Known rows, with every step that occurs
P/F/V/S/W: [-38   6  19   1 -13   3   8 -20   3   7   7  18 -32  -1   6  22  22  19
   5 -35 -34  24   5   5  32 -20  18 -45   0 -10  29  46   4  11 -13  -5
  -1]
S/V/F: [-21 -22   3 -23  -3  26  -3 -22 -22   3  38  11   1   4   5  22 -32  -9
  49  56  11 -10 -62 -17  76  17 -20   1 -40  10  39 -30  44  14  -3   5
   0]
J/V/S/W/D: [-24  12  21 -15  -2  11  23 -11  12   6  12 -15  58 -11   6  21  -2  17
  -7 -11  -6  38  32  31  13 -34  31 -21  66  -7  29  41 -43  13   9   7
 -19]
F/V/S: [-29  22   2   5   0  30  -4 -24  11   8   4  36 -11  47  -4  26  10   7
  37  28 -44  32   5   8  73 -28  15 -35  25 -21  22  50  53  16  26  11
  17]
Z/S: [ 16  -5  13 -37  -6  11  21 -12 -26   8  13  -2 -10  29  -3  20   1   8
  26  36 -26  -3 -19  -7  48 -13  27   5  59 -32  27  -7  80  26  10   4
 -14]
J/Z: [-10 -19  22 -47  -9  26 -30 -14  -6  15  -5  10 -30   8  -7  26   8  14
  57  -7 -53  30 -14  11  76 -18 -13 -10   8   2  24  13   9  21   3 -18
 -12]
P/F/V/J: [-26  13   0 -12 -13  14 -10 -33  11  -1   2  51 -14   5 -13  29  27   8
  10 -13 -39  32  -5  -7  60 -36  20 -20 -28 -43  22  43  31  18  14  16
  22]
S/W/J/Z: [-14 -33  36 -42 -16   8 -20 -10   5  24  -1   9 -78  -5 -10  27  27  25
  25 -31 -41  29   4  18  52  -6 -27 -16   4  16  20  42 -21  10 -13 -36
 -41]
V/J/W/D: [-15   9  19 -24  -2  16  10 -18  22  18   7  -2  38 -23  -5  25   2   5
 -23 -17 -11  46  51  20  -1 -46  16  -5  87  -5  23  35 -85  20  14  18
 -12]
W/S/Z: [  5  -7  34 -38  -5  11   0 -14   1  31  15   6 -15   0 -18  23   3  14
  37 -16 -85   2 -20 -18  51  -5 -30  -9   1   7  15  34  27  23   5 -10
 -33]
V/S/W/J: [-27  -5  34  -6 -10  -1  26 -11  15  32  18  26 -58  21 -13  24  30  17
   0  -3  -7  18  16  18  33 -10  -8 -26  30  10  22  52   0  11 -11 -16
 -41]
F/V/J/W: [-23  10  18 -11 -12  11  -1 -24  23  18  13  21 -17 -11  -2  25  26  11
   0 -20 -28  33  43   2  18 -34 -12 -15  16  -7  25  27 -34  25  -5   5
   6]
W/S/V: [-11  -8  20 -19   1   8  24  -9   1  -1  42  11  31  17  -6  22  -8  17
  52  34   6  -7 -17  15  45   8 -29  26 -21   7  39  -5  40  24  11  -4
 -34]
P/F: [-27 -14  13 -34 -13   8  -5 -32 -10  10   3  41 -16  -3  -7  24   3 -11
  12  -6 -18   3 -53  -8  39 -20  13  -7 -11 -23  29   9   6  20  -6   6
  -7]
P/F/V/J/Z/S: [  7 -15  10 -53 -12   2 -15 -18 -16 -14  -4  -6 -63  -6   1  24  26  19
   3  -3 -57  10  -8 -10  63 -12  27  -9   7 -44  14  24  54  20  22 -10
 -12]
J/Z/S/V/F/P: [-18 -42   5 -66  -9  -4  -7 -30 -17  -7  28  15 -16 -18   8  19 -21 -14
  10  10   6 -34 -77 -20  56  27 -13 -15 -33   8  30  -6  -1  10  -3  -9
 -15]
P/F/V/S/W/J: [-32 -14  29  -5 -14  -3  12 -18  18  26  10  33 -77   8 -10  25  33  16
 -16 -19 -14  18   7  10  25  -6  -6 -29  10   0  20  66  -5   3 -12 -16
 -36]
P/F/V/S: [-37  15   0   0  -4  21 -10 -30  10   1  -1  40 -28  29  -1  26  14   2
  17  16 -43  23 -11   3  65 -24  21 -37   3 -29  20  55  39  13  24  11
  13]
F/V/J/W/D: [-16   6  13 -16  -5  20  -1 -22  26  18   1   3  26 -23  -4  26   2   7
 -24 -26 -20  53  50  17  -4 -45  12  -6  79  -9  22  47 -79  15  15  17
  -5]
F/P: [-21 -19  14 -49 -10   2   6 -31  -2  18  17  48  24  13 -12  21  -9 -12
  21  -7  -3 -10 -53  -3  37 -10  -3 -17  17  -1  32  13 -10  19  -9   3
  -6]
J/Z/S/V: [  3 -17  17 -33  -3  20   5   0 -17 -27  31 -13  -6  -4   9  20  -6  22
  36  35  -9 -10 -24   5  64   3   7  16  -8 -12  40 -22  75  24  21 -15
 -20]
V/S: [-28  29  12 -10   4  21  16 -17   3  10  16  27  14  48  -4  23  10   3
  39  42 -26  18   3  16  76 -27  23 -33  38 -12  24  29  45  28  25  12
  -1]
Z/S/W/D: [  0  -7  21 -24  -7   9  20 -11  -6  13   4 -20  23 -14  -1  21  -8  16
 -16 -25 -15  35  21  15  -2 -32  37  -5  97 -15  28  29 -36  11   2   6
 -22]
W/J/Z/S/V/F: [ -8 -36   7 -40  -5  14  -5 -16 -24  -5  33  -8 -49  -5   9  22 -19  -1
  27  52   1 -18 -52 -18  76  31 -18   4 -33   6  29 -17  52   9   5 -11
 -22]
W/J/V/F/P: [-28 -34   9 -61 -11 -12   7 -34  -2  12  32  29  15  -2   3  20 -15 -19
  10  20  22 -31 -71 -12  48  22 -26 -16 -38   9  28   7  -6   9 -17  -6
 -19]
W/D: [ -7   0  13 -22  -1  31   5 -19   4  23   0  11  50   9 -13  25 -20  -1
  14   5 -13  43   4  19  23 -40  22   2  92 -11  28  27 -32  14  15  18
  -9]
P/F/V/J/W: [-29   4  17 -16 -14   6  -5 -28  23  12  10  24 -28 -24   0  25  28   7
 -15 -29 -27  28  33  -3  12 -32  -8 -16   1 -12  23  31 -46  24  -5   6
   5]

Rows
[-18  20   2  -5 -10  23  -5 -27  12   7   7  47   3  23 -17  28  23  13
  29   2 -39  40  10   0  66 -40  13 -17  -6 -36  23  39  47  20  15  16
  25]
F/V/J
[ -1   0  38 -39  -7   1   3 -15  13  28  20  -2 -23 -23 -13  23  18  17
  12 -35 -84   6  13 -17  33  -9 -35 -14  -3  13  11  40 -10  27   3 -11
 -35]
V/J/W/S/Z
[-33  28  19 -15   2   9  27 -11  19   1  33  11  29  37   4  21  21  14
  28  60   1   3  12  28  73 -14   5 -23   1 -10  24  33  58  25  22  -3
 -23]
W/J/V/S
[ -1  -9  28 -23 -15  -3  28  -8 -23  13  17  -9 -21  -1   5  17  13  23
  11 -20 -23   5   1  -1  21 -13  21 -14  39 -14  33   4  32  19 -23  -9
 -19]
Z/S/W
[-26 -36   7 -56  -6 -11   7 -35  -8   6  36  28   8  -5   0  20 -23 -18
  18  14  17 -34 -76 -16  45  28 -29 -10 -36  15  31   1 -17  11  -9  -1
 -20]
W/S/V/F/P
[-15 -11  26 -20   0   2  26  -9  10   2  45   0  20  -1   2  21  -1  18
  34  20  10  -7   2  16  21   8 -40  23 -15  17  38  -4   0  26   4  -8
 -39]
J/W/S/V
[-22 -21   0  -7 -17  26 -30 -37   4  12 -13  50 -37   8  -8  28   0   0
  20 -14 -42  27 -43 -14  40 -21   2  -8 -18 -33  27  38  31   5  -2   7
  19]
P/F/V
[ 17 -28  23 -55 -10   6  -2  -8 -16   6   3 -12 -73  14  -4  23  19  18
  13  16 -42   3  -5   1  58  -1   6   2  43 -20  15  17  50  18  13 -22
 -38]
W/J/Z/S
[  2  -7  14 -18  -1  22  21  -2 -18 -21  40  -4  16   7   7  19 -12  17
  34  49   6 -15 -27   1  55  -1  14  19   5 -18  45 -29  92  26  19  -3
 -15]
Z/S/V
[-21 -22  11 -38  -8   8   4 -24  -8  18  35   3   8  11   6  21 -14  -7
  35  62  17 -10 -48  -7  71  20 -33   0 -45   7  28  -7  44  10 -14  -5
 -20]
W/J/V/F
[ -9   7  18 -27  -1  13  16 -12  16   0  16 -17  34 -31   2  23   0  10
 -32  -8  -3  33  49  18  -2 -36  24   3  80 -11  27  24 -66  21  24  12
 -19]
Z/S/V/J/W/D
[ -3  -5  21 -33  -8   4  10 -10  -2   4   0 -24  12 -26   0  22   6  22
 -21 -37 -27  41  36  17  11 -33  38 -14  79 -17  22  40 -45  12   9   1
 -22]
V/J/Z/S/W/D
[ 17 -20  18 -57  -9  11  -6  -9 -25   0   1 -17 -45  12   1  21  10  16
  30  16 -50   4 -14  -2  64  -7  16  -1  41 -24  21   2  59  24  14 -14
 -22]
J/Z/S
[-16  -5  21 -49  -6   8 -15 -12   5 -10  15   5 -18  -8  -7  27  27  27
  42  -6 -42  24  11  18  81 -12 -14  -5 -36  -6  21  24   8  25  20 -17
 -23]
W/S/V/J/Z
[-11  -4  21 -23  -3  22   6 -17  16  27   3  -5  35 -16  -4  24 -12   2
 -12 -15 -11  43  34  20  -9 -39   6   1  99   4  27  29 -86  17   5  13
 -16]
J/W/D
[-27  14  24 -18  -6   9  15 -13  19   4  36   9   6 -23   3  21  21  12
   2  -3  -2  15  38   9  21 -27 -10  -4   3   5  34   1 -30  34   0   1
  -8]
S/V/J/W
[-19 -36   3 -56  -7  -5   5 -31 -19  -3  34  23   0  -9   6  18 -26 -19
   9  20  17 -38 -80 -23  49  25  -6 -12 -24   5  33 -12   8  12  -5  -1
 -10]
Z/S/V/F/P
[-18   9  19 -13  -6  32 -23 -21   7   7   2  21 -42 -11  -5  24   7  10
  16 -16 -97  12 -24 -25  71 -22   8 -46 -12 -12  16  54  51  17  24  -4
   6]
P/F/V/S/Z
[ 13 -10  10 -48 -11   8  -9 -14 -15  -9  -1 -10 -52   7   0  24  24  22
  18   6 -58  15   4  -5  69 -14  23  -7  22 -38  15  21  64  22  23 -11
 -10]
F/V/J/Z/S
[-15  23  28 -24  -1  26   1  -8   7   3  25  -3  18  -4   2  20   5  17
  33  15 -72  -1 -12  -9  83 -19   4 -38 -15  -6  21  26  69  28  22  -8
  -9]
J/V/S/Z
[-17  -3  19 -42  -6  19 -22 -11   4 -14  14  10 -15 -11  -4  26  23  25
  44  -2 -39  28   6  15  88 -21  -3 -10 -33  -8  27  14  19  27  20 -15
  -9]
S/V/J/Z
[-10 -31  29 -46 -11  18 -25 -13   7  24  -3  18 -71  11 -15  29  22  15
  35  -6 -43  28  -5  17  68  -9 -28  -7  10   9  17  37  -2  14   1 -28
 -37]
W/J/Z
[-28 -34   4 -49  -7   0   0 -34 -12   3  33  33  12  -7   2  20 -28 -20
  19  16  19 -30 -81 -19  51  20 -16 -15 -34  12  36  -8  -7  11  -9   0
  -6]
S/V/F/P
[ -8 -11  31 -38  -6 -17  26 -21  13  39  20   3  -5  15 -10  23  15   8
  22  -3 -23  10  22  14   3   0 -50  12  30  17  17  29 -49  25 -12  -3
 -49]
J/W/S
[ 13  -6  16 -56  -8   4  -1 -11 -20  -8   5 -13 -41   8  -1  22  23  20
  18  13 -51   9   4  -2  70 -14  26  -6  28 -35  16  11  58  27  22  -9
 -18]
V/J/Z/S
[-24 -23  16 -34 -11   0  10 -22  -9  17  35  -2   1   1  10  20 -10  -2
  28  45  18 -10 -42  -7  60  22 -32  -7 -48  11  30  -5  33   7 -23 -10
 -23]
S/W/J/V/F
[ -4 -22  36 -20 -15  -6  27  -8   0  31  17  12 -68  13 -11  22  25  19
  -8  -7  -7   7   6   7  19  -3  -6  -6  42  -1  23  34  18  10 -19 -20
 -47]
Z/S/W/J
[-25 -32   4 -56 -10  -3  -3 -40 -13  20  21  39   2   4  -4  21 -23 -26
  18   9   2 -20 -77 -21  50  12 -15 -22 -11   8  28   4 -15  11 -16   4
  -3]
V/F/P
[-18 -25   6 -31  -1   9   6 -24 -19   8  40   5  -2   9   3  23 -27  -6
  48  53   8 -14 -53 -12  66  29 -37   9 -44  15  31 -17  31  12  -2   2
 -20]
W/S/V/F
[-23  10  20 -11  -2  14  18 -14   8  15   4  -5  35  -6  -2  22  -3  13
 -10 -21 -15  45  32  25  12 -38  35 -25  85  -4  26  46 -51  11   9  10
 -15]
V/S/W/D
[-10  22  10 -21  -1  10  25  -9  -3 -23  39  14  24   4  -4  22  18  19
  21  33  -3   3   6   4  68 -22  29   0 -12 -33  34  -4  74  34  29   9
  -2]
Z/S/V/J
[-31 -36  15 -57 -14 -19  10 -32  -3  12  33  22  10 -14   6  18 -10 -13
   2   4  24 -29 -65 -12  36  24 -25 -23 -40  14  29  10 -18   7 -27 -11
 -22]
S/W/J/V/F/P
[ -3 -13  24 -29 -18  -5   5 -10 -14   1   5 -14 -54 -17   7  20  29  34
   5 -42 -48  21  16  -1  34 -13  19 -24  11 -19  25  26  20  14 -13 -19
 -14]
F/V/J/Z/S/W
